Every row comes from one small tree of marks. The marks that hang from a mark follow it in brackets, in alphabetical order. Every link used is in the known rows. Which tree was each row made from?
Known rows
bimo[kuzuren puvi[gagin[ratep[kavum[pimal]] zefevi]]]: [ 1.02 -0.22  1.08  2.36 -0.98 -3.89  2.37  2.35 -0.94 -2.79  1.09 -2.06
  2.29 -0.46  3.02 -2.85  2.52  2.97  7.14  1.58 -0.03 -2.36  4.70 -4.43
 -1.31  2.87  1.13 -1.08  4.43]
zefevi[gagin[puvi]]: [-2.13 -3.19  2.93  1.76  1.11 -0.18  3.14  2.09 -5.45 -1.71  0.90 -3.54
  3.14  1.50  0.69 -1.10  4.02  2.12  1.37 -1.59 -1.30  1.63  2.70 -5.70
  0.57  2.43  1.58 -0.74  0.66]
ratep[gagin[puvi[bimo] vabake] kavum]: [-5.07 -0.59  4.87  0.85  0.93  2.93 -1.31  3.31 -6.79 -0.84  1.06 -2.20
  1.79  3.45  2.64 -1.76  3.75  2.97  3.35 -1.88 -2.76  2.18  3.36 -5.88
 -2.41  4.28  2.11 -1.75  3.07]
ratep[gagin[puvi[bimo[kuzuren]] vabake zefevi]]: [-4.42 -2.56  4.00  2.86  1.14 -1.25  3.33  5.18 -6.19  0.79  1.16  0.26
  2.18  2.75  1.92 -3.81  2.28  0.48  7.45 -1.73 -1.51 -0.18  2.53 -4.46
 -1.03  4.22  1.96  1.14  1.32]
bimo[kuzuren puvi[gagin]]: [-0.17 -3.65  0.80  3.07 -3.40 -7.03  3.84  2.83 -0.28  0.56 -0.24 -0.79
  3.32  1.94  2.91 -4.39  2.39  1.63  3.72  2.26 -0.45  0.40  3.72 -2.33
  0.00  2.20  3.15 -0.89  0.17]
bimo[kuzuren puvi]: [-2.21 -4.32  1.60  2.98 -3.43 -4.98  3.67  4.59 -1.23  0.99 -1.73 -0.91
  3.51  1.85  1.36 -4.25  0.73  0.23  1.95  2.17  0.48  0.02  2.59 -0.52
  0.31  0.31  3.25 -0.17  1.61]
gagin[puvi[bimo[kuzuren]] ratep[kavum] vabake zefevi]: [-3.56 -1.07  1.02  2.97  2.57  3.53  0.56  2.84 -3.98 -1.47  1.26 -1.19
  2.77  2.50  1.33 -5.00  2.89  2.50  8.94 -1.51 -0.54 -2.95  4.18 -2.22
 -2.91  3.58  4.34  1.65  3.80]
zefevi[gagin]: [-1.01 -3.67  3.83  1.70 -0.43 -2.99  1.30  1.18 -4.33 -2.05  0.03 -3.75
  2.13  0.08  1.02 -1.07  3.93  2.71  0.67 -0.10 -1.29  2.33  2.14 -4.89
  0.05  1.34 -0.67  0.14  2.36]
zefevi[gagin[puvi[bimo] vabake]]: [-2.20 -3.59  3.51  1.16  2.34 -0.26  2.53  3.62 -5.06 -0.30  0.50 -2.33
  3.54  2.66  1.35 -2.71  3.66  2.28  4.61 -2.34 -2.30  2.68  2.64 -5.98
 -0.69  2.78  2.50  1.50 -0.21]
puvi[bimo[kuzuren] gagin[vabake zefevi]]: [-0.56 -2.83  2.32  3.25 -1.25 -5.38  0.96  2.70 -2.05  0.41  0.74 -0.53
  1.73  1.72  4.44 -5.88  3.51  2.61  8.91 -0.30 -1.76 -0.27  3.50 -3.34
 -1.74  4.04  3.27  1.92  1.26]
bimo[kuzuren puvi[gagin[ratep vabake]]]: [ 2.11 -2.97  0.09  3.48 -0.45 -6.31  2.98  1.53  0.65  0.24 -0.26  1.19
  3.74  2.03  1.84 -5.35  2.49  2.65  7.03  3.26 -0.77 -0.25  3.65 -2.12
 -0.72  2.93  1.77  1.89  1.69]
zefevi[gagin[puvi[bimo] ratep[kavum[pimal]] vabake]]: [-1.24 -0.06  2.56  0.02  4.04  3.38 -0.28  2.92 -4.79 -3.60  1.52 -4.08
  3.62  1.41  1.22 -1.05  3.65  4.12  5.94 -2.39 -2.40  1.57  3.29 -7.87
 -2.11  3.32  1.28  0.58  3.57]
pimal[kavum]: [-0.80  0.08  3.17  0.41 -0.91  0.27 -2.32  1.70 -2.67 -1.99 -2.85 -4.36
  1.95  1.12  1.50 -1.11  2.90  1.99 -0.39  2.67  0.81  0.90  1.05 -4.70
 -1.65  0.93  0.62 -1.80  5.04]
gagin[puvi ratep[kavum] vabake zefevi]: [-1.10  0.30  2.54  3.09  4.09  4.58 -0.58 -0.33 -5.13 -3.23  0.56 -1.44
  1.30  1.27  1.06 -2.85  4.21  3.91  6.64 -0.92 -0.30 -3.70  4.22 -3.37
 -1.61  3.76  1.39  1.24  5.69]
gagin[puvi ratep vabake]: [ 0.07 -1.20  0.66  2.87  3.92  2.21  0.14  0.28 -3.18 -1.88 -0.56 -0.55
  3.36  2.15 -0.34 -3.87  3.47  3.29  4.51  0.70 -0.47 -1.58  2.92 -2.67
  0.15  3.71  1.94  2.23  3.78]
bimo[kuzuren puvi[gagin[ratep[kavum] vabake]]]: [ 1.02 -1.66  0.59  2.97 -0.86 -4.04  1.15  0.87 -0.23 -0.40  0.20 -0.04
  3.23  2.39  2.67 -4.71  2.95  3.35  6.52  2.58 -1.36 -0.38  4.54 -2.38
 -2.22  2.82  2.25  0.21  2.98]
ratep[kavum]: [-2.96 -0.74  3.24  1.84 -2.54  1.05 -3.54  0.61 -4.26 -2.65 -0.83 -4.64
  0.83  0.99  2.36 -1.52  3.75  3.78 -0.84  0.38 -0.90  0.08  3.25 -2.70
 -1.48  1.86  1.59 -2.35  5.59]
bimo[kuzuren]: [-2.95 -2.92  1.22  3.40 -3.33 -2.76  0.04  3.14 -2.89 -0.12 -0.66 -1.89
  2.64  1.66  1.70 -3.93  1.79  1.28  1.07  1.58 -0.41 -0.17  1.84 -0.43
 -0.12  1.37  2.98 -0.57  3.25]
vabake[gagin]: [ 0.17 -4.01  0.48  1.92 -1.77 -2.29  0.26  2.32 -3.85 -2.22 -0.82 -2.42
  1.70  1.27  0.72 -1.00  4.02  2.97  0.27  1.07 -1.55  0.37  2.53 -4.54
 -1.01  2.24  2.53 -0.52  4.65]
gagin[puvi ratep[kavum] vabake]: [-1.37  0.36  1.24  2.32  3.15  5.02 -2.23 -0.33 -4.08 -2.80  0.28 -1.69
  2.64  2.66  0.84 -2.96  3.97  4.28  3.82  0.04 -1.12 -1.45  3.74 -3.02
 -1.60  3.49  2.23  0.26  5.23]

Write each row's tree
[-2.80 -3.46 -1.53  2.27  0.47  2.24  2.44  3.86 -4.42 -2.98  2.31 -2.31
  2.69  2.15  0.14 -2.17  3.83  2.37  6.56 -1.35 -1.16 -2.53  4.39 -4.44
 -3.63  3.76  5.73 -0.60  3.81]	vabake[gagin[puvi[bimo[kuzuren]] ratep[kavum] zefevi]]
[ 1.70 -1.77  2.81  3.55  2.62 -1.13 -0.81 -0.83 -2.77 -2.66 -1.20 -0.62
  0.82 -0.89  0.46 -3.96  3.42  3.77  6.49  1.22  0.36 -2.84  2.59 -2.03
 -0.62  2.84 -1.22  4.32  6.34]	gagin[ratep vabake zefevi]
[-0.41 -3.82  0.56  2.58  0.67  0.33  3.49  3.08 -5.82 -2.42  0.38 -1.85
  1.51  1.37  0.63 -0.91  4.48  2.10  3.41 -1.39 -0.90 -2.39  3.51 -5.58
 -0.40  3.29  3.68 -0.77  3.43]	vabake[gagin[puvi zefevi]]
[-0.99 -1.53  3.44  3.19  2.48  1.39  1.73  2.09 -5.85 -0.85 -0.83 -0.53
  1.31  1.72  1.83 -3.62  3.54  2.06  5.48 -1.63 -0.41 -2.64  3.09 -3.37
  0.46  3.35  2.11  1.61  3.05]	gagin[puvi vabake zefevi]
[-1.76 -4.63  0.67  1.70  0.35 -0.06  3.45  4.63 -4.94 -1.95  0.57 -2.32
  1.94  1.72  0.72 -1.70  4.25  1.67  4.82 -2.10 -0.74 -1.31  3.77 -5.58
 -1.15  3.56  5.16 -0.18  2.15]	vabake[gagin[puvi[bimo] zefevi]]
[-0.16  2.42  2.35  1.85  4.44  5.38 -1.59  1.21 -5.56 -4.38  0.19 -2.42
  1.47  0.37  1.51 -1.77  3.37  4.12  6.93 -1.39 -0.35 -4.02  3.78 -5.67
 -1.15  3.74  0.88  0.61  7.42]	gagin[puvi ratep[kavum[pimal]] vabake zefevi]
[-2.83  0.95  0.16  1.35  2.04  4.55 -2.04  4.38 -3.26 -2.35  0.66 -2.39
  4.13  2.94  1.89 -3.74  1.74  2.97  6.60 -1.13 -1.38 -1.14  3.26 -4.24
 -2.39  3.56  4.57  0.10  4.84]	gagin[puvi[bimo[kuzuren]] ratep[kavum[pimal]] vabake]
[ 3.01  2.44  1.61  1.58  1.55 -0.10 -4.59 -1.51 -2.37 -4.46  0.60 -2.92
  1.47  0.24  3.41 -2.07  5.00  6.39  5.18  1.28 -2.08 -0.41  4.01 -6.43
 -1.89  4.39 -0.35 -0.20  6.82]	puvi[gagin[ratep[kavum[pimal]] vabake]]
[-0.03 -3.62  1.92  3.49 -2.70 -7.29  4.91  2.86 -1.05  0.35  0.04 -0.52
  2.23  0.87  3.00 -4.48  2.49  1.22  5.91  1.38  0.06 -1.18  4.19 -2.42
  0.10  2.36  2.34 -0.18  0.74]	bimo[kuzuren puvi[gagin[zefevi]]]
[-1.49 -3.36  1.83  2.92 -2.56 -5.69  1.66  2.91 -1.51 -0.61  1.46 -2.28
  1.87  0.72  3.74 -5.11  3.67  2.25  7.04 -0.35 -0.36 -0.24  3.58 -3.06
 -1.24  3.99  3.69  0.21  0.86]	puvi[bimo[kuzuren] gagin[zefevi]]
[-0.19  0.93  2.49  0.84  4.39  3.75 -0.48  1.30 -5.73 -4.12  1.45 -3.50
  3.08  1.18  1.09 -0.24  3.86  4.40  4.79 -1.66 -2.40  0.53  3.44 -7.96
 -1.49  3.01 -0.16  0.01  4.86]	zefevi[gagin[puvi ratep[kavum[pimal]] vabake]]
[-6.10 -0.81  4.65  2.32  0.43  1.82  0.71  4.72 -7.64 -0.21  1.70 -0.92
  1.38  3.29  2.93 -2.58  2.98  1.56  6.77 -2.53 -2.67 -0.31  3.60 -5.00
 -3.13  4.18  2.18 -1.14  3.01]	ratep[gagin[puvi[bimo[kuzuren]] vabake zefevi] kavum]
[-0.40 -2.00 -0.34  2.26  2.04  3.26  1.19  1.04 -5.30 -4.68  1.55 -2.66
  1.55  0.86 -0.31 -0.19  5.32  3.61  4.39 -0.89 -1.07 -3.40  4.48 -5.56
 -2.48  3.73  2.97 -1.03  5.73]	vabake[gagin[puvi ratep[kavum] zefevi]]
[ 0.85 -3.09  1.46  3.20 -2.20 -6.65  2.91  2.87 -0.77  1.44 -0.79  0.72
  3.18  2.81  3.54 -5.28  2.33  1.89  5.59  2.41 -1.45  0.54  3.53 -2.50
 -0.28  2.30  2.69  0.77  0.91]	bimo[kuzuren puvi[gagin[vabake]]]
[-3.62 -1.13  0.85  0.44  1.68  2.45  1.42  4.27 -4.26 -3.45  2.74 -4.70
  4.59  1.29  1.03 -1.05  2.83  2.87  4.83 -2.12 -1.47  0.96  3.41 -6.57
 -2.02  2.85  2.79 -1.34  2.55]	zefevi[gagin[puvi[bimo[kuzuren]] ratep[kavum[pimal]]]]
[-3.64  0.45  5.86  2.25  2.00  3.01 -0.10  1.65 -8.48 -1.76  1.11 -1.48
  0.17  2.01  2.64 -0.88  4.27  2.67  4.40 -2.12 -2.45 -0.94  3.86 -6.01
 -1.76  4.18 -0.32 -1.46  4.87]	ratep[gagin[puvi vabake zefevi] kavum]
[-0.66 -2.37  1.93  2.39  4.37  1.80  1.59  2.12 -2.99 -1.77  0.00 -1.09
  2.58  1.07  0.06 -4.79  3.12  2.73  8.71 -1.07  0.62 -2.43  3.30 -3.06
 -0.80  4.09  2.75  3.99  2.81]	gagin[puvi[bimo] ratep vabake zefevi]
[-0.31 -4.68 -0.84  1.90  2.39  0.82  3.45  3.14 -3.46 -3.19  1.17 -2.02
  2.76  0.61 -0.96 -1.89  4.34  2.70  6.54 -0.95 -0.07 -2.13  3.72 -5.24
 -1.51  4.22  4.25  1.32  3.18]	vabake[gagin[puvi[bimo] ratep zefevi]]
[ 2.33 -2.89  1.00  4.07  0.29 -6.44  4.07  1.30 -0.15 -0.16 -0.08  1.33
  2.64  0.89  2.10 -5.40  2.69  2.25  9.16  2.42 -0.14 -1.86  4.01 -2.25
 -0.82  3.07  1.17  2.65  2.25]	bimo[kuzuren puvi[gagin[ratep vabake zefevi]]]
[-5.21 -3.53  0.42  2.30 -1.43 -0.09  2.18  5.18 -3.09  0.36  0.36 -2.18
  4.20  3.33  1.33 -4.77  1.89  0.59  3.02 -0.99  0.01  0.45  2.69 -1.77
  0.00  2.97  6.62 -0.73  0.19]	gagin[puvi[bimo[kuzuren]]]
[-3.58  1.70  5.80  0.21  2.18  3.46 -0.94  5.03 -8.05 -2.68  1.13 -3.05
  0.71  1.41  3.41 -0.51  3.03  2.68  6.32 -3.27 -2.33 -0.27  3.32 -8.91
 -2.06  4.71  0.34 -1.45  5.28]	ratep[gagin[puvi[bimo] vabake zefevi] kavum[pimal]]
[-2.59  0.68  1.84  0.58  2.94  4.54 -0.26  3.20 -3.95 -5.06  1.17 -4.95
  2.29 -0.51  1.21 -1.55  3.12  3.64  6.34 -2.38  0.91 -2.65  4.11 -5.58
 -1.29  4.10  2.98 -0.53  5.45]	gagin[puvi[bimo] ratep[kavum[pimal]] zefevi]
[-2.42 -1.24  4.10  2.26  1.82  0.45  0.94  2.27 -6.28 -0.28  0.21 -0.45
  2.14  2.90  1.18 -1.96  3.18  2.08  2.73 -0.29 -2.04  1.14  2.21 -5.21
  0.22  4.14  0.19 -0.05  2.80]	ratep[gagin[puvi vabake]]
[-1.86 -3.18  0.81  2.32 -3.34 -5.29  0.31  3.04 -0.96 -0.22  0.95 -2.44
  2.96  1.84  3.61 -5.09  3.57  2.72  4.57  0.71 -1.13  1.68  3.36 -2.76
 -1.12  3.69  4.32 -0.58  0.35]	puvi[bimo[kuzuren] gagin]
[-2.21 -2.02  2.38  0.88  3.63  2.82  0.57  1.34 -4.51 -2.38  1.76 -3.25
  3.43  2.08  0.63 -2.06  4.48  3.89  5.83 -2.05 -2.09  1.75  3.64 -5.95
 -2.71  3.17  1.78  1.18  2.21]	zefevi[gagin[puvi[bimo] ratep[kavum] vabake]]
[-5.99  0.85  4.07  0.81 -0.25  2.51  0.73  6.35 -7.26 -2.56  2.38 -3.78
  1.56  1.28  3.24 -0.52  2.20  1.39  5.15 -2.87 -1.51 -0.60  3.32 -7.23
 -2.01  4.06  2.16 -3.45  4.50]	ratep[gagin[puvi[bimo[kuzuren]] zefevi] kavum[pimal]]
[-4.49 -2.71  0.88  1.43  1.13  1.68  2.19  2.93 -3.84 -2.43  2.82 -3.80
  4.44  2.03  0.27 -2.26  3.53  2.46  4.52 -1.63 -1.48  1.24  3.65 -4.39
 -2.54  2.88  3.24 -0.87  1.15]	zefevi[gagin[puvi[bimo[kuzuren]] ratep[kavum]]]
[-0.84 -2.86  1.18  2.59 -2.02 -5.00 -0.24  2.64 -1.27  0.87  0.37 -0.68
  2.73  3.00  4.11 -5.97  3.27  2.91  6.46  0.61 -2.25  1.75  3.25 -3.12
 -1.81  3.76  4.14  1.20  0.85]	puvi[bimo[kuzuren] gagin[vabake]]
[-0.43 -3.19 -0.89  2.57 -1.36 -4.78  0.18  1.25  0.76 -1.62  1.73 -2.16
  3.87  0.98  1.96 -5.13  3.69  3.58  6.22  1.63 -0.37  1.01  3.52 -2.37
 -1.53  4.15  3.65  0.82  1.50]	puvi[bimo[kuzuren] gagin[ratep]]
[ 1.44 -0.53  0.60  1.49  0.69  1.30 -1.38  1.41 -4.34 -5.94  0.56 -4.00
  0.51 -1.46  0.85  0.75  4.28  4.49  4.01  0.11 -1.08 -2.78  3.51 -6.75
 -2.59  2.94  0.28 -0.78  9.02]	vabake[gagin[ratep[kavum[pimal]] zefevi]]
[-6.04 -1.02  5.34  1.06  0.17  2.46  0.72  3.29 -7.07 -2.13  1.89 -3.85
  0.86  1.45  2.15 -0.71  4.25  2.01  3.81 -2.74 -1.02  0.04  4.05 -5.93
 -2.14  4.42  1.65 -2.57  3.13]	ratep[gagin[puvi[bimo] zefevi] kavum]
